Known rows, with every way that one mark hangs from another:
q_199{q_141{q_359 q_384{q_620{q_404 q_698}}}}: [ -2  35   9 -18 -29 -14 -27 -21  -9 -16  35   2  11  37  33 -12 -45   6
 -39  53 -25  21  10 -16  15   9  -1 -20  30   7  26  22   9 -24  23  -3
 -20  24 -21   5  42  55 -25 -13 -18  11  20  19]
q_359{q_141}: [-10 -26   0 -24 -12  -4   8   8   1   7  -3  17   0   5   1   5   0   8
 -36 -15  21   0   3 -25  -7  26   1 -17  -7  21   4   7   3 -13 -25  27
  14  -9   2  -6  -6  14   2   8 -23 -28 -12 -30]
q_698{q_141 q_384{q_620{q_359}}}: [ 21  -6 -24   6 -40  -6  25  -7  15 -22 -10 -12   3   1 -19   0 -14   2
  12  11 -14  -1   4  -7 -10 -16  26 -45  -1  -7   8  -7  -4   0   9   4
 -33  42  -4  16 -11 -27 -15  16  12  28   3 -22]
q_698{q_430}: [-15 -18 -21  -3   4  -7  17   4 -11  16   2  24   3  -7 -13 -13  28  23
 -30 -12  10  18  -5   4   5  10  -3   5  -5 -12 -13   9   5   2  -7  11
  27   0  10 -18 -19  -9 -22  -4 -18 -12 -16   5]
q_620{q_404}: [-21 -26  -8  12  18   7  -9  12  -8  -2   4  -4  12  -3  29  -5  -3  14
 -30  -7 -10  13   8  -8  -1   7   5   4  -6  -2  -5  24   0 -10 -20   5
  20  15   1  -7  -2  18   6 -16 -12   3 -43 -17]
q_698{q_430{q_359 q_384} q_957}: [ 13   0  -8  -8   3 -32   1  -6 -21  35  -1 -14  -1 -20  -7   7  31  -5
  16 -35  36 -13  27  18  14  -5   5  27   5   1 -12  -6 -28  22  12 -11
  11 -14  33 -24   2  -9  -2  12  20  -7 -19  22]
q_620{q_199{q_141} q_359{q_430} q_404 q_698}: [-18  -6   4   0 -13  44 -26  30  17 -39  20 -34   8   5   6 -16 -52  31
 -19  -6 -10 -34 -58   4   8 -27   3   6 -38   4  38  -4  16 -17  -3  -5
  33 -21 -38  31  -8  31  44 -39 -32  -9  10  13]
q_698{q_141 q_384{q_620} q_430 q_957}: [ 14   9 -29  -6 -25 -25  54 -18 -29   9  -8  17  -1  -1  -2 -15   4  13
   9 -18  18   9  44   0 -11 -13  -4 -64  -5 -12 -11 -11  -9 -24  -1 -22
 -46  39  13 -18  -9 -42 -35  13  12  28   1  23]
q_620{q_359 q_404{q_199 q_430{q_384}}}: [ -9 -49  15  19  -1  40 -15  12  28 -13 -29  -8  -6 -24 -15  25 -24  -2
  11 -12 -16 -13 -30  -5  -1 -23  14  42  -5   3 -22  -5   1  19 -21 -14
   7  32   9  -3  -7  12  -4   3  27   3   5 -13]
q_199{q_141{q_359 q_384}}: [ 27  18  -5 -19 -22 -18  -9   0  11 -14  17  23  -8  39   2  26  -3  -8
 -28  38   8  39  -9 -13   4  14  -9  -9  30  15 -28   8  -3  -4  29  35
   4  21 -22  -8  18  37 -35  -9 -15 -22  23 -20]
q_430{q_359 q_404}: [-22   9 -33   6  32 -18 -26  21 -11  18  -3 -15  16  -9   0  19  22 -17
   8  -9  17  -2  -5   5  18   7  10  13  13   0   7  36 -28  20  -5  13
  25 -20  11  -2 -11   1  22  -7  -6 -15 -30  -1]
q_698{q_430{q_404{q_141{q_384} q_199}} q_957}: [ -2  40  11  14  46  11   0  31 -17  13 -11  43 -31 -23  23  16  31  -5
  55 -40  29  27  14  -1  -1  11 -29 -32   6 -14 -50  -6  16 -13 -39 -14
  -4   6   7 -41 -40  -5 -32  -8  27  -3  14  27]
q_404{q_430{q_698}}: [-18 -40  -7  -1   8   6   7  12  10  32 -12  10  -2  -6 -26  -3  11 -16
 -57   9  -7   5  -7  18 -10  30   0  25   2 -20 -25  40  10  10  -2   6
   5   4   6  16  -1   2   3   9  -2 -31 -15 -18]
q_199{q_141{q_384{q_620{q_359}}}}: [ 20   9 -11 -21 -43   3 -11  -3  23 -11   1  -6  -2  40  -4   0 -19  11
 -14  28 -26  13 -21 -18   7   8  14 -10   3   1   6   9  28 -18  19   9
 -15  24 -28   1   1  19 -11 -14  13  -2  27 -23]
q_359{q_430{q_698}}: [-15 -25  -8   0  34   7  -2   9   1  17   8   3   0  -8 -22 -16  20 -11
 -29  -6  -8 -14  -3  16 -13  18 -10  18 -20 -13   0  11   2  15   1  16
  21 -30   9  11  -5  -7  26  -2   0 -35 -44 -33]
q_384{q_620}: [-13 -29 -29   4 -21 -18  15 -14  -7  10  -6  -2  24   8   8 -20  17   3
 -30  10 -27  18  17 -10   8  23   6  -6   8  -5  12  23   4   0 -13  18
   5   8  15  -5   1   0   7   7  -8  -1 -22 -21]
q_359{q_141 q_430}: [-17 -26   4 -25  -1  13   5   8   1   2   8  18  10  15 -22   7   1  -5
 -28 -25  18 -24 -10 -25 -17  10 -11 -10 -28  22  15  -9  -1  -8 -23  21
  33 -29   8 -10 -19   1   3   8 -12 -34 -20 -48]
q_698{q_141{q_359 q_384{q_620}} q_430{q_199} q_957}: [ 32  37  -2  -6 -12 -39  24 -23 -42   0   9  33  -5  16  20  17   7  -2
  40  15  24  40  38   2  -3  -3 -10 -22  21  10 -25 -18 -11  -6  10 -33
 -26  25   8 -42  23 -45 -59   8  11  26  31  25]
q_199{q_141{q_359 q_384{q_620{q_698{q_957}}}}}: [ 20  33   2 -19 -44 -31   7 -17  -9   0  29  -5   0  34  34   8 -33   0
 -34  49 -12  35  22 -20  30  32 -10 -31  23   5   6  14  -4 -23  37   0
 -47  15 -17  16  37  50 -19   6  -7  -2  30  21]
q_359{q_430{q_404 q_698{q_384}}}: [  0   0 -30  12  61   6  -6   2  -1  22  12  -6  -5  -1 -21  -8  27  -6
 -15   7   2 -28  -4  13  -6 -14 -19  -2  -9 -16   7   1 -22  -5  11  16
  10 -21   5  15 -19 -13  25  -4  -7 -14 -39  -7]
q_141{q_384{q_620{q_199 q_359 q_698}}}: [ 17  -7  -3  15 -32   5   4   3  25  -1  14 -23   6  14  -3 -16   1  42
 -13  35 -32  14 -24   4  30 -10  12  11  13 -30  17  -1  34  -8  -5  -7
 -20  -1  -2  39   5  12  28  -1  -3  22  30  13]
q_404{q_141{q_384}}: [ 10  -4  22  -1  11  -9 -13  22  13   5  -3  33 -12   2  -1  -1  32 -22
 -10  -4   3  32   6 -13 -12  14  -5  -6  24  -9 -38  15  26  -3 -23  27
  13  12   9 -28 -20  13 -18   8  14   3  -2 -32]
q_141{q_359 q_384{q_620}}: [ 19   6 -17   0 -21 -24   4 -21   3  -6  25  18  13  31   0   8  20   6
 -17  49 -18  42  18 -14  13   9  -2  -1  31 -11 -11  16  -1  -3  21  16
 -11  18   7   2  22  14 -32   8   3   8   0 -23]
q_430{q_199{q_141{q_384{q_620}}} q_359 q_404}: [ 13  59 -12 -22   9 -36 -55 -10 -20  11 -24 -29  10  54  18   9  11 -33
  27  17   8  -2  -1 -15  11  -1   8  25  44  15  15  21  -3   2  12  -4
   8  -7  -4 -27  25  -9  19 -17 -11  -2  24  11]
q_404{q_141{q_359{q_430{q_384{q_620}}}}}: [  7  -1  18   6 -24 -26 -10 -21  -7 -13  17  20  12  -6 -29  -8  19 -31
   9   8 -23  -9  13 -11  -4 -23 -16  20  13  24   3 -11 -17  30  17  28
  24 -11  28 -17 -17   0 -24  25  21  35  -6 -30]
q_620{q_359{q_141} q_384 q_404 q_698{q_430{q_199}}}: [-28   5  42 -14  20  32  -7 -21   3 -17   3 -13  11  -3  15 -24 -20  59
  -3 -23  16 -20 -20  -3 -13 -19  14   9 -39  16  53 -29  10  -4   9 -25
  25 -18 -33  -2   4   3   0 -20 -37  17  20  63]
q_384{q_620{q_359 q_404 q_698{q_141 q_957}}}: [-23   1  -1  10 -24  -1  10   0 -14  -9  19 -28  11 -30  43  -6 -84  23
  11 -16 -25  -7  17   0  13  12  33 -44 -31   1  34  13 -16 -19  -7 -33
 -45  30 -10  30   5  -1   8   3  12  32 -17  19]
q_359{q_141 q_430{q_199 q_384{q_620{q_698{q_957}}}}}: [ 13   0  31 -32 -14 -25  -3 -27 -28  13  -7 -23  11  13  23  -4 -10  -7
  -5 -19  -3 -45  23 -32  11  -5  -7  12 -21  43  44 -48  -5  -6 -12 -14
  -2 -40  25  -7  15 -10  25  35  -6   4   0   3]
q_141{q_359{q_430{q_199 q_698}}}: [ -2 -10   4  13  36  -5  -5 -13  -7 -10  10   4   9   1  -2   7  22 -24
  -4  22   7   9  -7  15  -6   7 -15  46   4   3  -5  -2 -13  23  27  24
  35 -39  -6  11  20 -13   5  -2 -32 -18 -22 -25]
q_404{q_141{q_359} q_199 q_430}: [-20 -32  20  22 -12  13  11  15  17 -31 -32  44  -9 -13 -20  25   8 -43
   2   3   6  41 -12  -6 -21  16 -14 -10  24   2 -49  23   4  32 -13  23
  12  26   8  -8 -17  13 -43  16   5   1  12 -23]
q_199{q_141{q_359{q_430} q_384{q_620}}}: [ 22  23  -3 -26 -32  -8 -16 -14   0 -26  27  13  14  57 -15  11  -7 -16
 -21  41 -13  10  -6 -18   0  -5 -18 -11  18  18  10   2   1  -9  29  17
   4   8  -6  -8  16  10 -29 -13   4 -13  19 -29]
q_384{q_620{q_199 q_359{q_141 q_430{q_404}}}}: [-21   1 -33   0 -14  24   1   7  14 -13  19  -5  16   8 -29   2 -13  41
  20 -28   0 -47 -41  -4  10 -35 -13  -9 -39   6  60 -16   2 -14 -14  -8
  27 -43  -1  14 -27 -22  32 -16 -10  -6   9 -13]

Rows:
[ 11  -2  23   7  40  31 -31 -19   4  -4   8 -24   1  12   6 -20   2  -4
  24  19 -24 -22 -14   8  -9 -28   3  47 -23 -16  22   0  13  -9  17 -29
   5  -1 -18   4  28 -27  30 -26  23  22 -29 -22]  q_141{q_384{q_620{q_359{q_430{q_199 q_698}} q_404}}}
[  2  32 -39  -4 -44 -16  -8 -15  -6   6   4 -12  -5   4 -24 -15   3  48
  18  -4  -7 -32 -45  21  24 -48  -1  16   1  10  29 -23   3  -4  14 -14
  25 -22  -7 -21 -25 -18  10 -27 -14  20  43  36]  q_698{q_430{q_384{q_620{q_199{q_141} q_359}} q_404}}
[  7 -17  -7   6  14   1   5 -21 -23  24  15 -17   4 -11  16 -36   7  17
  13 -28 -24 -49  27  32   6 -32  -9  40 -21  -9  14 -22  -9 -14 -11 -29
  -3 -35  29   3  23  -7  53 -21  15  17 -44  -4]  q_359{q_430{q_384{q_620{q_199 q_404}} q_698{q_957}}}
[-20 -20  -6  12 -32  -3   3  -2  15  -3  14 -32  19  -4   1 -21 -25  28
 -29  27 -38   7  -5 -10  30  13  27  -5  -3 -10  40  17  10  10   9   5
 -16   2 -10  40  -8  17  23  11  -9  11  -2   1]  q_384{q_620{q_359 q_698}}
[-10 -35 -18  14  -4  16  24  -4 -15   3 -22  -9  17  18  25   1  -7   7
 -31   6  -6   0  28  -8 -15 -31 -27 -31  -9 -23  -4  28 -15 -34  -3 -36
 -39  54  15  -5   4   0  -6  -5   7  32 -33  10]  q_698{q_384{q_620{q_404{q_430}}} q_957}
[  6  47 -20  -8   7 -50  -7 -26 -59  25 -16  -1   3 -18  27   6   7   9
  49 -38  14 -16  27   2   9 -16  -1   9   5  29   5 -39 -24  -2 -17 -37
  -2   3  27 -54 -15 -64 -26  15   2  25  11  38]  q_698{q_141 q_430{q_199 q_384{q_620} q_404} q_957}
[  9 -11 -12  -5   1 -25  18  -8 -28  36  -2   7  -4 -17  12   2  29  19
  -4 -26  15   4  25   5  11   0 -11  11 -13   8 -23 -22 -15   5  -2  -4
   8  -1  28 -30 -14  -8 -10  10   9  -6 -18  12]  q_698{q_430{q_384} q_957}
[-10 -16   6 -23  19   7  24   5  -5  25  17  11 -14  -6   1   9  -8 -13
 -21 -35  24 -28  17   4 -14  30 -21 -21 -45   7   6  -7 -11 -15  -4   7
  -4 -42   2  14   5   0  28   1   4 -44 -36 -32]  q_359{q_141 q_430{q_698{q_957}}}
[ 29  -7   8   2  10  18 -19  -4  10 -21  -3 -18  19  33  -9  10  17  -9
  24  22 -20  -5 -24 -14  -1 -25   2  33  -9  -5   8 -14  18   3   7  -6
  19  -1   4 -12  -3 -28   8  -6  15  12   3 -31]  q_141{q_384{q_620{q_359{q_430{q_199}}}}}
[ 18 -12   8 -18 -12  19   3  16  34  -1  18  14 -14  11 -11  25 -13  15
 -14   2  16   5 -21 -26  -1  10   5 -12 -16   1   0  -1  19 -16  -4  18
  -5   6  -9   4 -14  16  -8   7   3 -16  16 -36]  q_620{q_359{q_141{q_384}}}
[-13  20  10 -15 -38 -11  13 -15 -17 -12 -17 -31   0  17  36 -17 -30  23
  -3  13   4   4 -11  -2  21   9   6 -14 -14   5  36  -1  12 -12  25 -28
  -8   0 -33   8   7  -8   9 -10 -23   7  26  49]  q_384{q_620{q_359 q_698{q_430{q_199{q_141}} q_957}}}
[ 10 -12   4   0 -43   2  11 -20  31   7 -33   2 -19 -36 -49   1 -28 -29
  33  -7 -36 -28 -14  18 -15   7  41  29  10   1 -12 -17  12  30  -3 -15
 -36  17  11  20   5 -33 -16  37  47   1  29 -18]  q_404{q_199 q_430{q_384{q_620{q_359}} q_698{q_141}}}
[ 20   9  23  -5   8 -12 -19 -25 -10 -16  21 -11  26  40   3   2  16 -11
 -10  55 -18  18   2 -20  14 -10 -13  23  28   7  18  -9   4   7  25   1
  12 -15  11  -1  27  -2 -10  11 -20  12  13   0]  q_141{q_359{q_430{q_199}} q_384{q_620{q_698}}}
[-15  10  54  19  20  46 -13  26  16 -19  13  21 -29 -39   2 -23 -10   9
  35  -9   5  18 -13  -3  -1 -12  13 -17  -3 -26  -9   4  43  -5 -20 -21
   0  18 -20  -4 -23  21 -15 -15  23  20  19  33]  q_620{q_359 q_404{q_141{q_384} q_199} q_698{q_430}}
[ 24   7  40   7  32   0 -22   9  -5 -31   1  26   3  21  -1  24  37 -39
  22  20  17  29  -5 -10 -18 -13 -34  27  21   9 -32  -7   4  10   8  28
  39  -5   6 -34  -7  -1 -26   2  -4  15  13 -30]  q_404{q_141{q_359{q_430{q_199}} q_384}}
[-13  21  -4  25  38  13  27  20 -17   0 -22  33 -30 -32  13   5  37  -2
  50 -34  40  14  20   4  -8 -10 -34 -55   8 -10 -36  -8  -3 -10 -27  -7
 -14  13   3 -31 -44 -13 -17  -6  10  15  -1  34]  q_698{q_384 q_430{q_404{q_141 q_199}} q_957}
[ 13  30   4 -26 -50 -31 -10 -22   7  -8  28   5   7  45  10  -7 -24  -2
 -45  65 -23  32   4 -26  22  20   5 -22  41  10  13  19   7 -13  30  14
 -20  14 -18  14  34  42 -24  13 -22   0  38   6]  q_199{q_141{q_359 q_384{q_620{q_698}}}}
[-19   0 -17   9  56  -2 -38  16 -25  -6  -8 -16  26  12  11  21  26  -6
   4 -17   8 -13 -13  -9  -2 -12 -17  32 -12  15   9  -2 -17   3 -19   8
  56 -30  10 -20 -24 -26  15 -15 -27 -12 -22 -14]  q_359{q_430{q_199 q_404}}
[ -3 -12 -11  13   1  12   9   2  21  -4 -15 -13  20  10   4 -29  21  65
 -29  -6 -21  12  -4  12   5  11  15  25  10  -6  13 -14  18   2 -22  18
  17 -20   3  22   0  31  25  -3 -38  -4  21  32]  q_620{q_199 q_384 q_698}
[-14  -7   5 -20 -14  12 -17   8  31   4 -48  -3 -21  -5 -36   9  -8 -63
   0  -7   9  -8 -18  19 -23  30  21  21  26  -7 -23  38   8  26   2   8
  -2  -8 -16  20  31  10  13  -1   9 -51  19  -5]  q_404{q_199{q_141} q_430{q_359 q_698}}
[ 18  58  -9   6  44 -34 -26 -11 -17  13  16  20 -20  -5   7  37   4 -23
  22  25  14  24   6  14   0  18   3  19  35  12 -23   0 -22   4  17   4
  -6  -5  -7 -15  26 -25 -29   2 -12  -5  18   2]  q_430{q_199 q_404 q_698{q_141{q_359 q_384}}}
[ 10  17 -17 -28 -37 -52  -1 -28 -24  25  -8   7  12 -17 -41 -16  11 -16
  27 -27   6 -24  19  11   0 -15  38  15  21  21  11  -9 -13  26   8  -8
   5  -3  34 -28  10 -49 -28  23  27  25   8  14]  q_698{q_141 q_430{q_359 q_384{q_620}}}
[  1   5 -23  15  26 -10 -18   8   0  16 -16   0  -3 -20   2  16  23   1
  24 -20  -6  -6  -3 -18  14  12   6  27  20  18 -18 -21  -5  17 -39  21
  11 -13  30 -17 -20   3  10  13   3 -12  -5  -9]  q_430{q_384 q_404{q_199}}
[-23  -4 -14  15  50  29 -16  19  -3  -8  -7  11  12  -7 -11  17  22  -4
  31 -32  -4 -15 -17 -13   3   6  -9   4  -7  10  -3  -8 -10   8 -43  16
  31 -21  12  -4 -30 -10  12  -9   3 -35 -19 -19]  q_359{q_430{q_404{q_199}}}
[ 28   8  21 -16  32 -21  -2 -13 -24  19 -17  -9 -12 -18   8  14  -3 -35
  31 -37   8 -37  13  19 -18  12   3  40 -11  27 -22 -49 -18  16  -9  -2
   3 -29  21 -16  12 -43  14  23  17 -15 -19 -21]  q_359{q_430{q_199 q_384 q_698{q_141 q_957}}}
[ 14  -1   1 -12  -7  20  16   9  18   3 -55 -17 -31   7 -11  14   2 -67
  16  -4  39  -4   6  29 -20  18  -8 -16  16 -13 -37  23 -13  10  15  -7
 -45   9 -22  26  38  10  22   3  21 -36  10  15]  q_404{q_199{q_141} q_430{q_359 q_698{q_384 q_957}}}
[ 15  10   7  -5 -21 -22  22   2  -5  18  19 -10 -14 -46   0   9 -46  26
   9 -26  13 -11   2  10  21   3  23  -6 -23  10   1 -39 -15  13  13 -20
 -19   5  10   4 -26 -11 -19  25  17   6  16  35]  q_620{q_359 q_698{q_141 q_430{q_384} q_957}}
[-31   9  45  30  11  22  -6  -2  13 -47  -3  13  -1 -19  27 -20  -7  11
  24  -2 -23  31  15  -6 -14   9   5 -10  17  11  -3  -3   7  19 -12  17
   4   9 -11  15   6  50 -19   0  -9  23  14  37]  q_620{q_384 q_404{q_141{q_359} q_199} q_698}
[ -6  -8  20  38   6  31  18  35  12 -28   0 -24 -20 -33  38 -12 -26  33
  16  -1  13   5  -4  15   1 -39 -12 -36 -22 -28  -2   2   8 -23 -14 -17
 -21  11 -21  28 -16  34  47 -22  -6  45 -12  34]  q_620{q_199 q_359 q_404{q_141} q_698{q_384 q_957}}
[-14 -12  35  12  30  38 -22  29  34   5   0  12 -31 -20 -21   0 -13 -25
 -19   3 -10   3 -23  21 -29 -11  -1  21 -12 -36 -31  41  27 -10   8 -15
  -5  31 -17   0 -11  18  -7 -15  35  20  -7 -16]  q_620{q_359 q_404{q_141{q_384} q_430{q_698}}}
[-36 -17  14  16  18  29  -7   9  -3  -5  -4  -3   6 -20  35 -16 -19  10
  -6  -5 -18  13   9 -18   2  24  18  -7   8  -2   0  11  18  -5 -41   2
  -1  12  -1  17  10  24  19  -1 -14  -7 -17   7]  q_620{q_404{q_199} q_698}
[ 14  -8   3   3  10  14  30  12  14  16 -51   1 -31 -29 -23  30  -8 -65
  40 -22  37 -10  20  32 -32  13  11 -21  20 -18 -46  11 -19  16  -1 -15
 -53  20   6  23  24 -26   0  19  41 -17   6   4]  q_404{q_199 q_430{q_359 q_698{q_141 q_384 q_957}}}
[  2   3 -23  10 -32  27  13 -12  21 -18  -1 -25 -20  12   7 -47 -22  20
  -4  28 -12 -23 -23  32  -7 -43  10 -17  -7 -23  32   8  18 -31  20  -7
 -27   8 -47  35  28  12  47 -36 -15  27   1  13]  q_430{q_698{q_384{q_620{q_199{q_141} q_359 q_404}}}}
[-31 -20  16  16  -5  -8   8  15  11   7   3  36 -17 -30 -34   7  12 -42
 -37  23   1  32  -6  23 -17  18 -14   7  15 -11 -36  44   1  25  22  22
   5   4  -3   6   0  17 -26  14  -4  -3  -4 -16]  q_404{q_141{q_359} q_430{q_698}}
[ -8   8 -16 -23  -1 -23   0   9 -12  10  -8  15   7 -21 -31   6   6 -24
  18 -28  32  -7   8  15  -9   2  33  -4   7  -2  -8  16 -17  18  -2  -1
  22   2  10 -18   0 -39 -29   7   5  -5   4  11]  q_698{q_141 q_430{q_359}}
[ 16 -25 -15   6  39  12  16   2  10  10   2   0  -5  -1 -30 -18  36 -16
 -27  19   4 -20   0  17 -19 -10 -18   5  -8 -24 -10  -2  -3   2  11  22
   2 -15  -1  23   2  -8  23   0   1 -14 -40 -27]  q_359{q_430{q_698{q_384}}}
[ -3 -10   6   4 -26  28  32   8  29 -17   3 -21  -2  -2  12  -2 -25  77
  -5 -30  11  -3  -9   2   8  13   6 -16 -37   7  31 -33   7 -19 -12  -2
 -15 -28 -15  44  -4  35  32   0 -19 -11  28  38]  q_620{q_199 q_359{q_141} q_384 q_698{q_957}}
[ 21 -24   5  15  11  29  29  19  15 -16  12 -40   2  -8   2  12 -16   8
 -17   5   3 -12  -7  -3  12 -17 -13 -31 -39 -15   9 -12 -16  -5  28  -2
 -19  -4  -7  40 -28  18  34   7   9  -2 -26   5]  q_620{q_359{q_430} q_698{q_384 q_957}}
